Known rows, with every step that occurs
K J P: [-39.2 -11.4   2.9  -6.8  -5.4  12.3 -25.6 -14.9   3.0  15.8  74.1  -1.7
  -8.1  -1.8  24.0   2.2  -2.5  10.2  41.2  -7.1   6.2 -22.2 -13.3  29.0
  -5.0  -2.1]
P J B: [ 11.7   6.2   4.7 -20.0   8.0   8.8 -30.5 -34.3   4.1  -8.1   7.1  -6.9
   3.0 -17.0 -26.4  10.2   1.5  -5.4  -9.5 -29.1   1.5  -2.5   0.0   8.9
 -14.8   0.1]
A E: [ 17.5  -7.9  -1.8   8.8   1.0 -12.8 -21.8  -9.9  -3.7  11.5  55.9 -16.4
  13.8  -6.8  -1.2  12.9 -14.2   6.4 -22.0 -12.5 -11.7 -23.7 -21.7  50.4
  24.4   3.8]
Q Z H B J K: [ -4.5  16.3   1.2  -6.3 -18.7  21.9  -9.3  42.0   9.5   8.0  10.4 -17.7
 -16.9  73.4  16.6 -19.4 -13.0  -0.8  -8.0 -14.4  17.6  22.9  21.1  -0.7
  27.1  -4.0]
Z H: [ 30.2   6.9   1.4  -5.9   2.3  -5.2  -0.6   7.7  -1.4  -4.5  -5.2 -16.3
   0.3  35.4  -9.8  19.9  -5.5 -12.3  -4.0 -19.0   0.9 -18.2 -28.1  23.8
  21.9   7.3]
Q Z H X: [ 39.5   0.6  -3.6 -14.9  15.6  -2.9  17.4  15.0  -0.7  -2.1  34.9 -20.1
 -17.7  -6.1   9.5  25.7 -11.8  -7.3  -9.6 -22.8  -4.8  15.2 -16.9  47.8
  13.0  23.0]
K J H: [-26.0   9.0   5.6  -8.7 -12.8  22.5   8.4 -21.3   4.9  -0.4  36.6   7.6
   2.7 -19.2  21.4   5.4   8.8   5.4  25.8  10.7   4.3 -23.3 -13.4  -4.5
 -20.4  -2.2]
P J K H B E A: [ -9.2  19.8   5.2   1.6   2.9  -0.7   2.2  -6.0   3.2  -3.6 -69.7  43.2
   3.3  -6.3 -39.5  -6.0 -18.3   9.0  12.0  15.1 -16.7  15.9  56.7 -35.8
 -35.4 -23.6]
P J B E A F: [ 55.4  -0.1   6.7 -16.8  -8.5 -21.6 -56.5 -17.0 -19.2 -39.3 -11.0  -8.3
  41.2  -3.1 -37.2  -3.0 -18.4  36.9 -11.4  -3.2 -21.0 -20.1  85.7 -20.4
   4.8 -44.7]
J K H: [-16.0  23.9   4.1  19.8  -2.6  10.1  15.8 -11.1   4.9  26.7  35.5  -6.8
 -17.3  -9.5 -21.5  -0.5   1.4 -12.2   1.2   8.0  -3.6   1.6 -17.3  21.2
 -22.0 -15.9]
Q Z H B E A: [ 49.6  -0.4   1.5 -29.0   2.7 -20.9  -1.8  45.4 -16.6 -32.5 -53.9 -13.1
  17.3  11.4  12.1   2.6 -22.2   8.8  19.7 -10.2  -5.7  -7.9  44.4 -11.7
  21.5  -6.5]
Q Z: [ 14.7   1.0  -1.6 -24.3   9.1   9.4  -6.9  -0.7 -10.5  10.7  30.5 -31.7
  -3.2 -41.8  15.3  17.9 -10.6  -5.0   7.9 -27.2   6.2  -4.0 -22.2  50.4
  12.0   2.9]
X H: [ 10.8   1.3  -0.8  -4.9  10.6 -13.8 -17.0 -11.1  -6.3  -6.0 -13.5  -6.4
 -13.8 -10.9  -4.8  11.7  12.1 -19.6   7.5   4.2   6.7  -1.5 -23.8  22.4
  19.9  11.7]
X H B J K: [-28.1   4.7  -1.0  11.3 -11.7  -0.9 -22.5  13.4  10.1   5.1 -22.4   9.5
 -30.2  57.5   2.7 -21.4  10.1  -7.6  -7.1  14.0  16.1  36.3   8.1 -19.3
  26.0  -5.8]
L K: [ -2.6  15.8  -1.4   5.6  12.6 -13.0   3.2 -25.8  -7.7  34.7 -21.5   1.1
   0.1  25.9 -17.8   9.0  -8.9  -0.5   0.5 -17.4   6.8 -10.0 -41.4  16.5
  12.8 -42.6]
H B E A F: [ 53.2 -29.1  -0.3  -9.9  -5.1 -26.5 -22.0  21.9 -15.2 -21.3 -32.9  -7.5
  39.0 -15.7  -6.3   8.9 -26.0  40.8 -12.9   8.9 -26.0 -16.3  58.2 -18.4
  30.1 -43.6]
J B E: [ 30.1   0.5   4.2   6.8   6.2 -31.1 -15.7   4.2 -17.0 -21.1  19.2 -31.4
  22.8 -13.3  -8.7  -9.1  22.0   7.2  -3.9 -34.2   2.2 -18.8  -6.8  -2.5
  16.5 -11.8]
P J: [  0.7   7.5  -0.6 -19.7  11.9  10.3 -21.2 -31.5   1.9   9.4 -19.2  14.6
  -0.2 -14.2 -25.8  32.3 -13.3  -6.6  -2.8 -27.5  -0.9   2.9 -26.4  29.8
  -2.9  -2.0]
P J H B E: [ -3.4   4.6  -1.2  -1.4  -7.2  23.4  -4.4  -9.8   1.2 -12.5 -72.2  39.9
  22.4 -19.2  -3.7   9.2  29.2   4.4  -4.9  -2.2   0.2  -4.5   9.8 -30.8
 -20.8  18.6]
Q Z H B E: [ 42.7   0.1  -1.8 -11.1   7.1  -3.5   4.6  50.2  -9.8 -20.4 -31.3 -20.1
  13.8 -11.5  14.7   3.0   6.2  -0.7   2.5 -27.4   5.5 -11.6  15.4   8.7
  25.5  16.4]
K J B H X: [-15.4 -24.8   2.8   0.2   8.2  -8.7  30.0  -1.3  14.9 -36.5  52.2  -7.3
  -1.4 -40.3  10.5 -15.7  -3.8   7.1  20.8   6.7  -6.7  21.8  13.3 -15.1
   1.3  30.9]
L K H: [ -7.3  21.9  -2.6  18.4  20.2  -8.6  26.4 -22.8  -8.2  35.3  -2.7   8.8
 -12.1   0.8 -16.8   0.9  -4.6 -13.2   2.6   7.2   2.6 -15.9 -29.2  10.5
 -23.3 -25.5]
L K H B: [-12.3   3.8  -4.4  12.2  22.5   0.1  35.8  -8.1   3.9  34.1 -31.8  14.3
 -12.0 -13.3  -8.1  -0.8  -5.6 -11.7  -7.3  15.8  -0.3  -6.4 -13.9 -11.7
 -30.7 -13.2]

Rows
[ 18.4 -15.0   4.4 -11.9 -25.6   1.6  -8.7  10.3  -6.7 -33.9 -12.6  13.3
  39.9 -21.5  19.7 -12.1  -8.4  49.9  16.6  42.2 -20.8 -30.0  86.0 -54.4
  -5.0 -39.9] -> K J H B E A F
[-18.4   5.0   2.6  15.3  -0.8  19.6  23.9   5.2  16.8  25.6   4.6   3.8
 -15.5 -27.0 -12.0  -2.6   0.7  -7.8 -10.0  16.8  -6.5  10.9   0.5   0.3
 -29.1  -3.3] -> J K H B
[  9.4 -17.0  -3.3 -10.6  11.9  -3.0 -10.7   5.6   5.5  -6.2 -42.8   2.1
 -14.1 -25.7   4.0   9.2  13.2 -16.9  -2.7  11.3   3.3  11.5  -9.0  -0.4
  12.3  23.4] -> X H B
[-35.4 -21.3  -9.3  16.0  -2.7   5.8 -11.9  20.1   1.8  23.9  54.3   6.0
 -25.5  24.2  41.0 -16.8   6.7  -8.8  -1.7  28.5   8.0  -1.6  -4.4   5.0
 -20.9  29.3] -> K H B J P
[-14.2   9.5  -3.4   5.5 -19.6   3.3  -6.9  -5.5  -9.0   6.8  22.0   2.1
  -2.3  55.3  27.8  -2.0  17.4  -6.0  -7.9   5.4  13.0  -8.5 -30.7  -4.9
   6.9   1.8] -> B J H
[ 34.3  14.3   0.6 -22.2   2.9   9.7  -2.2  16.8  -7.5  -4.5  16.8 -31.6
  -3.9   7.3   9.7  17.6  -8.5 -14.7   4.9 -23.7   7.9 -12.9  -7.2  43.7
  18.4  12.4] -> Q Z H
[ -3.4 -10.8  -0.6  -4.9 -14.3  25.3   9.3  -3.7   9.6   8.7 -28.7   6.7
   8.9 -19.1  18.0  12.0  19.9  -4.3 -14.5  14.9  -0.5  -9.1 -16.3 -14.4
 -14.3  16.7] -> J H B
[-25.7  17.2   1.3  12.8 -13.7  -4.3 -18.9  -0.3  -0.9  24.4  30.8 -11.2
 -14.4  71.8  -4.8  -7.9  -7.6   6.3  -6.5 -24.2  11.8  16.9 -26.0  12.1
  31.0 -36.1] -> B J K
[-10.1  12.0   2.6  29.5   4.0  -0.5  25.5  21.2   1.4  11.7 -16.1   8.9
   2.1 -24.5 -14.0 -14.9  15.9   0.9  -4.7   6.0  -5.7   5.7   8.3 -16.1
 -15.5  -6.8] -> J K H B E
[ -8.9 -13.6  -8.1   5.9  13.2  -3.7  16.9  22.2   1.7   8.9  17.3   1.2
 -20.1   2.3  25.4  -2.8  -6.9 -11.5 -17.2  14.6   2.1   7.8 -14.1  -0.6
 -11.9  17.8] -> K H B J
[-49.9  -2.8 -10.2  29.2  -0.3   0.5  -3.4   3.7  -1.3  45.7  19.4  26.1
 -27.5  61.0  24.2 -29.7   4.2  -4.8   1.3  31.9  16.3  -3.8  -4.1  -8.7
 -25.3  -5.6] -> L K H B J P
[  7.3 -27.8  -1.3   7.5   4.7 -17.4  23.9   0.9   7.0 -24.8  17.0 -16.1
   5.1 -22.1  -2.2  -6.6   4.0  -4.3  -9.1   5.6  -8.0  24.9  -7.8  -2.6
  12.9  37.3] -> J B H X
[ -1.9 -15.8  -1.2  -2.3   8.9   2.9   7.3 -21.6  13.3 -28.5  -9.3  13.4
   1.8 -24.7 -23.7   0.9  -0.8  -6.5  -6.4  -0.3  -8.6  36.2   8.3  -4.7
  -4.4  46.1] -> P J B H X
[-12.1   1.1  -0.9 -16.8  -9.1  44.3  -6.9 -24.4  16.2   4.8 -60.0  36.9
   6.3 -22.0  -3.8  20.4  14.6  -5.1 -12.5  10.8  -0.3   0.6   0.2 -17.0
 -33.7  21.8] -> P J H B
[ -8.8  -5.2   6.0 -16.3 -10.8  -6.4   9.9   6.0  -3.9 -29.0 -36.7  26.4
  22.7 -14.9  23.5  -7.1  -1.6  27.6  37.6  20.7  -9.1 -19.3  38.7 -61.9
 -17.6 -20.8] -> K J H B E A
[-30.6  24.8   0.2  26.0  -7.9  -0.4   6.9   1.9  -0.7  25.1  53.2  -1.7
 -27.1  45.6  -2.8 -16.8  -3.8  -9.7  -4.0   5.9   8.3  11.3 -14.9   9.2
  -5.7 -17.9] -> B J K H
[ 19.1 -16.8  -2.6   3.3  15.2 -17.2   3.7  22.2  -7.2  -3.9 -36.7  -4.8
  17.2 -29.2   2.8  10.2  10.0   7.7  -6.6 -26.8  -2.6  -1.0 -16.4  -2.7
  22.4  -4.0] -> H B E
[-14.5   9.9   0.0  27.5  11.8  -0.5  36.3 -12.7  11.2  31.1  52.3   5.8
 -30.3 -23.2 -20.8   9.1  -2.3  -5.7 -16.4   8.0 -17.5  30.5 -24.3  26.4
 -26.3  -5.5] -> J K H X
[-34.0   5.2   6.2   6.4  -0.6  -5.1  17.6 -16.9   5.6 -15.7  -2.8  -2.7
  13.5  13.0  -5.1 -40.6  -5.1   4.1  39.9   7.7  14.9 -10.7  19.1 -37.5
   5.7 -11.8] -> L K J B H
[ -5.9  -5.6   3.3  -9.4  -5.5  11.5 -13.6 -19.8   5.4 -29.6 -32.7   1.4
  16.8 -13.9 -25.8  -9.1   1.0 -13.2   9.4  -2.6   4.8   6.4  17.0 -12.1
   0.0  35.4] -> P J B H
[  4.2 -14.9   3.3   1.5  -9.6  -5.5   2.8   3.5  -0.4 -27.0  -3.4 -28.6
  17.9 -11.9  -2.6 -17.0   8.2 -10.8   6.9   3.6   5.0  -3.6  -0.2 -10.1
  19.4  27.1] -> J B H
[ -9.3  -5.7  -7.8  11.5  -6.7  -6.6  11.8  -6.4  -1.7   7.2  40.2  14.8
 -18.1  40.1  26.1   7.3  14.3   1.7 -22.5   9.3   0.2  19.8 -38.0   0.3
   0.1   9.8] -> B J H X
